Each row was made from one path, in order. Every step used is in the known rows, and no mark comes twice. Write each row's path.
Known rows
w -> n: [ -2   1  -1  -1  -6  -2  -2  -4  -4   1  -1   0  -2  -5  -3   0   5  -2
  -3   4   8  -3  -2   2  -2   0  -4  -4  -9  -3   0   3   0   1   1   0
   2  -3   5   1   2  -3  -5  10   4  -8   3   5   2   0  14   4   0   2
   2  -3   2   1  -4 -11  -2  -5   6  -4]
y -> n -> w -> c: [ -4 -13  -6 -11  -3  11 -10  -4  23   3 -33   3   8   2 -10  -2  -2   0
   2   0   0   4   3  -8  -6   1 -27 -10 -12  -3   4   0  18  -4   2  -5
   7   7   0  -1  -6  -6  -7   3   1  -4   7 -11  -9   7  -5 -30  -2   9
   0 -16   2  -7  -6  -1 -12  -7   0  22]
c -> e -> z -> x: [  2   8   4   3  -2  -7   1  -9   4  15  10   3 -13  -2  -2   6 -13  -1
   7  -7  -4  -9   4  -3  -2  10  24  10   5 -15   2   0 -12   0 -13 -12
 -10   0   7  -5   4   0  -7  -1   8  12   2  -3   3  -3  11   0  -7   8
   5  24  -9 -13 -13   4   2  -9  -2   5]
z -> x: [ -2  -1   2   0   9   2   7  -1  -4  -2   4   0  -5   3  -5   5  -1   2
  -1  -7  -5 -12   3  -4   1  -1   0   7   4  -2   1  -2  -7  -1  -1  -9
  -9   2  -2  -2  -2  -8   3   0   0   2   3  -2  -1   0   3  15  -5   1
   3   3 -10  -5   2  -3   3 -11  -4  -6]
y -> n -> w -> c -> e: [ -5 -15  -8  -8 -15   9 -11  -5  36  19 -36   5   8   1 -11  -2  -5  -4
   5  -2   3   9   0 -14  -7   7 -14 -10 -19 -11   6   6   7  -4  -6  -4
  11   9   8  -3  -3  -5  -3   1   6   1   9 -13  -5   6  -3 -43  -1  15
   0 -11   3   1  -9   2 -10  -4   4  23]
n -> y: [ -2   7  -3   3  -1   0   5   0   7 -16  -3  -2   4  -2  -8  -4   3   2
 -10  -4  -2  -2   1  -2   3  -3   3   1   7   5  -4  -4   7  -2   8   0
   2   3   4   3  -2   0  -5  -1  -1   1  -3  -8   4   7   1 -18   1   3
  -5 -16   2   8  -6  -2   0  -3  -2   9]
y -> n: [ -3 -14  -1  -2   4   7  -1   1   8  -6 -10  -2  -1   5 -10  -4   4   0
  -2   0  -1   0   5  -2  -3  -1  -5  -5  -6   1   1  -4   1  -2  -1  -2
   3  -1   0   1  -4  -1   1   4  -6  -5   2  -6   1   6   5  -6   0   4
   4 -13  -9  16  -2   1  -1  -4  -8  16]
y -> n -> x -> z -> e -> c: [ -1  -7   0   1   1  -3   2   6   5   4  16  -5  12  13 -24  -1  11   4
  -1  -8 -12  -3  11  -8   4  12  14  -9  -1   8  -1   0  -1  -6  -3  11
   3   1  -5  -1   2  -1 -19   4   4  14   2 -10  -5  -6  16   4   1   7
  17 -33 -11  32  -3  -3  -1 -10 -15  -1]
n -> w -> c -> e -> z: [  5   8  -6  -4 -17   1 -17  -9  25  31 -21   7   3  -7   0   4 -14  -3
  11  -4  -2   8  -3  -5  -7  13   2   2  -7 -17   3   7   5  -2  -8  -6
   2   6   8  -3   4   3 -15  -3  15   6   8  -5  -5  -4  -2 -41  -4  12
  -4  20   6 -31 -13   9  -6  -3  12  15]
y -> n -> x -> z -> e -> c -> w: [ -3  -9  -1  -1  -2 -16   4   3   6  24  23  -3  12  20 -22  -2   8   3
  -2  -4 -11   0   6  -7   4   9  18 -15  -4   7   0  -1   2  -7   2   9
   4  -2   1  -2   1   1 -13   8   5  21   5 -14  -2   1   7   8   2   7
   9 -19 -12  25   0  -5  -6 -10  -8  -3]
y -> n -> w -> c -> e -> z -> x: [ -3  -8  -2  -9  -6   7  -9 -11  25  30 -26   5  -3   3 -12   5 -12  -2
   8  -7  -5  -4   5 -10  -9   7  -3   0  -6 -17   6   2   2  -3  -8 -14
   1  10   4  -4  -1  -3  -9   0   8   6   8 -14  -8   4   7 -30  -9  18
  -1   9  -8 -19 -15   8  -9 -16   1  24]
u -> z -> e -> c -> w -> n -> x: [-12   4  -1   9 -15 -28   5  -1  -5  14  16   1  13  10 -10   5   3   1
  -6  -7   5   9  -1 -11  -2   6  29 -11  -5   1  -3  11 -14  -4   0   8
   5 -17   6  -3   4  -9 -10  16   9   7  -2  -2   0  -4   6  28  11   6
  11 -10  -2  13   7 -25   6 -13  -3 -10]
n -> x -> z -> e -> c: [  2   4  -2   4  -2  -9   0   5   1  12  29  -2  16   8 -12   1   8   4
   0  -6 -12  -2   8  -3   7  13  19  -4   0   9   0   1  -6  -5   0  13
  -1  -3  -3   1   4  -3 -21   0  12  14  -2   0  -5 -12   9  11   3   3
   9 -26  -1  14   4  -4   4  -8  -6 -17]
y -> n -> x: [ -4  -6  -4  -5   3   2   2   3   9 -14  -8  -4   4   4 -14  -4   5   0
  -5  -4  -9   5   6  -1  -5  -3  -1  -8  -1   8  -7   1   4  -4  -7   6
   5   3   4   0  -2  -1  18   7  -7  -5   0  -6   2  -1   9 -10   5   3
   6 -18 -13  32  -7  -1   3  -9  -6  14]
n -> x -> z: [  8   6  -2  -3   5   1   3   2  -4  -4   4  -1   6   3  -2   1  12   0
  -5   1 -18  -7  10   7   4   9   2  -6  10   0  -7   0   5  -4  -9  12
  -2   3   2   2   6   1   5   1   7   0  -5   3   1 -13  10  -8  -6   0
  11   2  -7  13  -3   4   2  -2   3 -10]
x -> n -> y: [ -4   9   0   9   5  10   3   7   9 -22  -8  -6  -4  -1  -9  -2   5   2
  -8  -3   0  -4   9   4   2  -5  -5   8   5  13  -5  -4   9  -2   7  -5
   4   4  -3   0   2   3  10   0  -4  -4  -6  -5   1   8   0 -11  -1   3
 -10 -11   2  12  -6  -1  -1   1   8   7]
z -> e -> c -> w: [ -5  -4   0   4 -11 -17   0   1   1  30  25   0  10   8  -9   0  -3   1
   4  -3   8   6  -6  -9   5   1  20  -7  -9   4   4   0  -9  -3   9  -2
   1  -7   1  -3  -1   1 -20   2   3  22   8  -9  -4   3 -13  21   6   3
  -2 -12   1   1   7  -9  -5   0  -4  -3]
e -> c -> w: [ -2  -5  -1   7  -9 -25  -2  -1   2  28  16  -2   5   8  -4   2 -10   1
   0   1   3   8  -7  -7   0   3  28 -16   1   0   1   1  -4  -3   0   2
  -3  -5   4  -2   0  -1  -5   5   2  19   2  -8  -3   5 -10   8   2   3
  -2   7   0  16   1  -2 -10   6   2   8]
c -> e -> z -> y -> n -> w: [  3  -7  -2   3   3  -5 -12  -7  20  13 -18   7 -15   6 -11   2 -10   0
  14   1  -5   1   4  -8  -5   5  -7   1   6  -7   1  -1   7  -3  -7 -12
   7   5  -6  -4   2  -4  10   2  14   0   1  -4   1   4   6 -27  -5  14
   5  10   0  -2 -20  21  -6  -8 -11  24]
y -> n -> w: [ -3 -12  -3 -12   9   9  -4  -8  16   0 -16   1   0   8 -10  -5  -4   1
   3  -4  -6   1   2  -5  -6   2 -24  -8  -3   2   2  -5  12  -3   0  -7
   8   7  -8  -1  -5  -6   1   1   0  -9   3  -3   1   8   1 -18   0   5
   1 -16   1   4  -3   7 -11 -13  -5  13]

Which path is each row?
[  0   6  -1   7 -15 -19   5  -4  -2  16  28  -5   9   5 -16  -3  14   1
  -8  -5  -1  -5   0  -7  10  11  18 -11  -5   2  -2  -4   7  -4  13   0
   1  -7   2   3   1  -2 -27   7  14  21   5 -10  -1   6  10   2   1   7
   6 -12   7   8  -5 -19 -12 -12  -1 -10]
x -> z -> e -> c -> w -> n -> y
[  0  -9  -3   6  10   3   4   8   4 -21 -16   0  -2   8 -15   1   8   3
  -1   1  -7   1   9  -5  -3  -8  -8  -4   5   6  -7  -1   5  -4  -4   7
  10  -1  -2  -1  -1  -7  24  10   2  -8  -2  -7  -3  -2   0   4   0   7
  11  -8 -11  34 -10   3   6  -5 -13  14]
z -> y -> n -> x
[ -5  -3  -6   1 -15  10 -14   1  33  19 -29   6   8  -3  -1   4 -10  -5
  12  -2   8   5   6  -4  -7   8 -19   3  -6  -5   2   8  11  -3  -6  -5
   6   9   4  -1   6  -3   8   0  10   0   2  -4  -8  -1  -7 -21  -7  11
 -12   1  10 -19  -4   1  -4   3  24  14]
x -> n -> w -> c -> e
[  3   6  -4  -5  -6  -9  10   4 -12  17  21  -1   9   4  -8   0  16   0
  -5   0  -8  -5   2   1   4   9  -2  -7   0   1  -5   3   4  -4   0   4
   2  -8  11  -2   2   1 -16  13  11   2   6   7   3  -6  16  13   1   2
  11   4   0   1  -2 -16   3 -14   4 -21]
c -> w -> n -> x -> z -> e
[ -1  19   4   6   9   7   8  -1   1 -14   4  -8 -14  -3  -9   3  -3   3
  -2 -13 -10 -21  13   8  -2  -5   3  15  15   5  -5  -9  -1  -1   2 -13
  -3   3  -3  -1   3  -1  13  -1  -1   4  -6  -5  -2   5   9   7 -10   7
  -6   9 -10  -1 -14   0   1 -12   1   6]
e -> z -> x -> n -> y
[ -4   8   1   4 -10   5  -6   2  17  17  -9   1  -5  -3  -1   9  -9   0
  12  -4   3 -11  10  -2  -6   2   6  13  -3 -11   0   4  -6   0 -11 -11
  -6   7  11  -5   8   6   6   1   6  11   1  -7  -9  -2   2  -6 -13  13
  -3  24  -8 -17 -13  -1   6  -2  15  11]
w -> c -> e -> z -> x -> n
[ -5   4  -3   9 -22 -27   2  -7   5   9  14  -7   4   1 -14  -1   2  -1
 -10  -1   7   5  -5  -6   2   2  25 -17  -5   3  -5   0   2  -3   7  -1
   3  -7  11   3   1  -1  -5  13   4   8  -1 -10   0  12   6  -4   3   6
   0  -3   6  24  -8 -16 -13  -2   5  11]
e -> c -> w -> n -> y
[ -1  -1   0   4 -13 -21   1   0  -5  36  33  -3   6  11  -8   2   9   1
   0   2   4  -4  -1  -7   6  10  10 -14 -10  -1   3   1  -1  -3   8   1
   0  -7   2   1   3   7 -29  11  12  20   8   0  -2  -1   9  21  -1   3
   9   0   4  -4   3 -15  -9  -6   1 -18]
x -> z -> e -> c -> w -> n
[  0  -8  -1  -4   9  12  10   6   3  -3   3   0  11  10 -17  -2  16   3
  -3  -5 -17  -8  13   0   6   5  -5  -2  -2   6  -3  -3   7  -5   1   6
   7   2  -5  -1   1  -1 -12   5   0   3   4  -7   1  -6  15   2   0   2
  15 -26 -11  19  -3  -3   4 -15 -10  -7]
y -> n -> x -> z -> e
[ -5  -7  -3  -4  -5  16  -4  -1  30  17 -20   6   4   0  -6  10 -13  -3
  14  -6   4  -8   7  -7  -5   3 -19   8   2  -7   3   8   4  -3  -6 -13
   2  11   2  -1   5  -9   9  -1  10   1   7  -5 -11   2  -3 -12  -8  14
  -9   5  -1 -22  -4   0   0  -8  21  10]
z -> x -> n -> w -> c -> e
[ -1   7   3   1  12   6   3   2  -4   4   9  -4 -14   0   0   7  -9   3
   9  -6  -7 -18  11   7  -4  -2  -2  18  13   2  -2  -4  -2   0  -3 -12
  -8  -1  -5  -2   4   3  20   1  -3  -4  -2   3  -3   3   9  18 -10   4
  -6  19  -9 -13 -12   4   4 -11   4  -2]
e -> z -> x -> n
[ -8   5  -2   1 -19 -18   4   0  -3  22  28   0  13   6 -15   2   2  -1
  -4  -4   3   7   0  -8   2   9  13 -11 -10   6  -4   9  -7  -4   4   3
   5 -10  13  -2   3  -3 -17  15   5  13   8   0  -3  -3   3  21  10   5
   5 -10   1  20   3 -23  -1 -13   1  -7]
z -> e -> c -> w -> n -> x
[  2  10  -3   4 -19  -3 -14  -6  17  28 -13   5   4  -9   1   2  -5  -2
   6   0   4   6  -2  -6  -4   9  18   2 -11 -17   4   7  -5   0  -7   3
  -2   0  15  -4   7   9 -24  -2  10  14   3  -6  -7  -2   1 -31  -5  11
   0  16   2 -18 -11   1   1   9   8  11]
w -> c -> e -> z
[  1  -9  -1  11 -13  -6 -12   2  23  19 -27   6  -3  -4  -9   4  -2   0
  12   3   7   3   4 -12  -3  -1   7   0 -12 -16   4   6   0  -1  -6   3
   9   1   6  -2   0   3   1   7   8   8   2 -17  -9   4  -1 -28  -7  19
  11  11  -7   2 -19   7   0   3 -11  30]
w -> c -> e -> z -> y -> n
[  2  -3  -5  -6  -8   9  -8  -4  15  12 -27   7   9   1  -2   3  -4  -1
   4  -2  -1   5  -1  -5  -5   4 -19  -6  -7  -4   2   4  14  -3   2  -4
   4   6  -1   2  -1  -3 -12  -3   8  -2   6  -5  -8  -1  -9 -25  -4   6
  -5  -3  10 -21  -4  -1  -7  -9  10   9]
n -> w -> c
[  0   5  -1  -9   8  15  -5  -2  11  15  -9   0  -5   0  -4  10 -11   3
  12  -7  -7 -13  12   2  -7  -1 -19   9   9  -6  -1  -1   8  -3  -1 -18
  -4   9  -7   0   7   0   7  -2   6  -4   2   2 -13   0  -2  -4 -13  10
  -4  19   1 -33 -11   4  -1 -14  16   5]
e -> z -> x -> n -> w -> c
[  8   5   4   8   6  -7  -4   4  -5   4   2   1 -12  -1   0   6   0   3
   8   2  -4  -6   3   1  -1  -3   1   7   8  -5  -2  -5   2   1  -1  -5
   1  -4  -7  -1   3   3  10   0   7  -1  -4   1  -5  -6   2   5  -5   4
  11  21  -3  -1 -13  11   0  -1 -11   2]
e -> z -> y
[  4   3  -1  10  -9   4 -16   4  26  19 -29   8  -6  -3  -2  11 -10  -1
  19   1   1   2   7  -4  -7   4 -12   8   1  -7  -1   7   9  -2  -6  -7
   5   5  -3  -2   9   0  12   1  17  -4  -2   0 -12  -3  -5 -23 -10  15
  -4  20  11 -25 -16  12  -2  -1  15  17]
x -> n -> w -> c -> e -> z -> y
[  0   6   1   3  -8 -10   1   4  -3   8  29  -2  10   4 -13   1  13   3
  -3  -4  -5  -5   9  -2   7  18  13  -9  -7   7  -2   5  -1  -5   3   9
   0  -5   1   3   6  -8 -28   9  13  10   2   7  -4 -10  24  16   4   3
  15 -21  -2  13  -1 -18   3 -15   0 -19]
w -> n -> x -> z -> e -> c
[  6   5  -5   1 -14 -26   1  -4  -5  23  19  -7   9   7  -8   1   6   2
  -4   4  -8   1   1  -2  -2  16  28 -22  -1  -2  -7   5   3  -5  -6  12
  -6  -7  11   0   8   0   4  15  13  13  -1   3  -1  -7  20   6  -1   4
   9  18  -3  28  -5 -10  -8  -2  11  -5]
e -> c -> w -> n -> x -> z
[  3   7  -1  -4  -5   5   8   3  -6   2  14   1   7  -2 -10   1  19   0
  -3  -2 -10  -8  10   1   5  10  -9   1  -5   1  -4   6   2  -3   0   5
   2  -4   3   2   3  -2 -18   9  12  -2   4   8   2 -12  24  12   2   2
  15 -12  -1  -3   1 -19   9 -16   2 -22]
w -> n -> x -> z -> e
[  5  -4  -4  -6   9   4   5   1   3 -11  -5  -5   3   8 -10  -4  11   3
  -5   0 -17  -7  11   0   0   6   4 -12   3   5  -6  -3  11  -5 -10  12
   3   4   0  -1   1  -2   9   5   1  -4  -2  -5   0  -4  19 -17  -4   4
  11  -9 -15  30  -7   5  -2  -7  -4   1]
y -> n -> x -> z
[-11  -6   3  11  -3 -15  -3   1   2   4   9   0   6   9  -5   4  -4   4
   0 -12   8   3   0 -13   4   7  22   0  -4   3   7   3 -19  -2   8   3
   6 -11 -12  -1   1  -7 -21  -2   5  11  -5  -6  -4  -2  -1  22   4   2
  10 -25   2   6  10  -9   7  -7 -13  -8]
u -> z -> e -> c
[ -3  -3  -3  -4   8  12  -4   2  13  -1 -11   1  -3   3  -1   2 -10   1
   7  -2  -2  -3   6   4  -4   4 -27   7   9  10  -2  -2  16  -2   1  -9
   6   6  -9  -2   3  -4  15   0   3 -10  -2   9  -2   2  -3  -1  -3   2
 -11  -2   8 -15  -2   5  -6  -8  15   0]
x -> n -> w
